Each row comes from the steps of one walk. Every step used is in the known rows, and no mark comes twice. Write the walk behind each row, first mark first.
Known rows:
H-N: [ 23  -1 -26  -1  11   3  -2  -1 -26 -78 -46 -43 -14  26  62  23  -9  27]
Q-H-N: [ 27   3 -28  24  22   2 -16  -3 -11 -78 -43 -42 -12  32  62  37  -9  25]
Y-V-Q-H: [ 20   3 -19  30  29  31 -18 -32  -1 -77 -42  16  54  37  43  12 -13  37]
N-V: [ 25   2 -20  -3  15 -80  -9   2 -34 -76 -52  40  35  27  44  -6  -8  52]
Q-V-N: [ 27  -5  -8  -5   6  56 -20  23 -23 -73 -29 -55  23  31  38 -11  -7  -4]
N-V-Q-H: [ 21  12 -20  29  31 -19 -17 -30  -2 -76 -35  26  45  38  39  18  -9  42]
Q-V-N-H: [ 27   4 -12  -5   4  38 -22  18  22 -74 -27  -8  12  35  41 -68  -6  26]
E-H-N-V-Q: [ 14  12 -11 -10  17 -36   4 -40 -17 -77 -39  -2   8  37  51 -14  -6  32]
K-H: [ 18  -2 -23   3  27   4 -25   5   9 -79 -42  30  58  31  80  16 -12  41]
H-N-V: [ 25  -2 -19  -4  14 -81  -4   1 -30 -77 -56  -2 -13  29  58  16  -7  40]
Q-V-E-H: [  28    5   -7   -5    7  -12  -28   12  -20  -74  -27   26   57   42
   49 -108   -5   36]
E-H-Q-V: [ 20  -6  -8  22  -5  11 -19   0 -17 -76 -44  15  35  39  13 -39  -8  31]
V-N-H-E: [ 24   1 -16  -5   7  40  17  13   7 -77 -45   7  46  30  95 -11  -5  45]
K-V-Q: [ 10  14 -17  -7   1  30   8 -39  -7 -79 -46  15  54  34  67  13 -10  54]
N-H-Q: [ 12   7 -23  43   2   5  12   3  -1 -75 -49  27  26  29  -6 -24 -10  55]
K-H-Q-V-E: [ 19 -11  -4  15   8   2   0  15  -9 -75 -38  23  44  37  29  -2  -7  57]
V-Q-H-N: [ 21   6 -23  20  24  15  -7 -23  -5 -78 -38 -45 -13  35  59  41  -9  24]
K-V-E-H-N: [ 22   6 -17  -3   4 -14 -10   9 -17 -78 -44 -37  -7  38  81 -39  -5  30]
N-V-E-H: [  26   10  -11   -3   14  -60  -21   14  -28  -75  -33   35   53   38
   49 -104   -4   43]

Which walk is each row?
[ 24   3 -17  -5  13 -89 -15   3 -28 -76 -52  -1 -10  33  62 -28  -5  32] | E-H-N-V
[ 20  -2  -6  15   2  52 -15  25 -23 -73 -33 -59  18  36  18 -29  -6  -8] | E-H-Q-V-N
[ 11   9 -20  43   3  27  13  15  -1 -74 -43 -10  16  30  -8 -23  -8  35] | V-N-H-Q
[ 12  11 -21  43   4  -2   2   3 -32 -76 -47  11  45  32  -1 -46  -9  33] | E-H-Q
[ 17 -14  -9  24   3  17 -17   1   0 -77 -49  19  34  37  27  17 -11  38] | K-H-Q-V
[ 12   9 -16  42   5  -9   8  11 -31 -75 -43  13  47  35  -2 -51  -7  42] | V-E-H-Q
[ 21 -10  -4  14   3   3   5  14 -23 -75 -38  19  44  35  15 -10  -6  57] | H-Q-V-E
[ 20  -5  -8  15   2  58  -7  24 -24 -74 -35 -59  17  32  14   2  -6  -3] | H-Q-V-N
[ 24   6 -23  -1  10  -8 -16   1 -23 -78 -41 -41  -9  33  68 -40  -7  15] | E-H-N
[ 20 -12 -11  22  -4  18  -9   0 -19 -76 -48  14  32  33   8   5 -10  40] | H-Q-V
[ 10   2 -13  41   6  -3   8  10 -31 -75 -52  13  47  35   1 -55  -9  41] | Y-V-E-H-Q
[ 25  -4 -11  -8   3  44  10  11  11 -77 -45   7  42  33  94 -14  -5  42] | Q-V-N-H-E
[ 23  12 -19  -2  -1  32 -14  21  25 -75 -38  -6  20  34  62 -57  -6  37] | K-V-N-H
[ 20  -1 -20  20  24  21  -8 -24  -5 -78 -47 -44 -14  36  62  37 -10  22] | Y-V-Q-H-N
[ 22  -8  -4  14   1   3   3  14  -6 -74 -36  28  36  37  16 -30  -6  62] | N-H-Q-V-E
[ 24   5 -17  -2  12 -13 -10   8 -23 -76 -37 -38  -8  35  66 -45  -5  23] | V-E-H-N
[ 27   0 -21  13  21 -83 -15   1 -19 -77 -54  -2 -12  33  58  25  -7  39] | Q-H-N-V
[ 20  -9 -10  21  -6  16 -12   0   4 -75 -45  26  22  37  10 -24 -10  47] | N-H-Q-V
[ 12   9 -14  40   6 -38   8  11 -32 -75 -47  20  41  36  -1 -51  -6  45] | N-V-E-H-Q
[ 25   0 -12  -5   7  -9 -16   7 -18 -76 -36 -38 -12  39  67 -47  -5  22] | Q-V-E-H-N
[ 22  -6 -13  -6   7  46  16  11   7 -77 -54   7  46  31  98 -15  -7  43] | Y-V-N-H-E
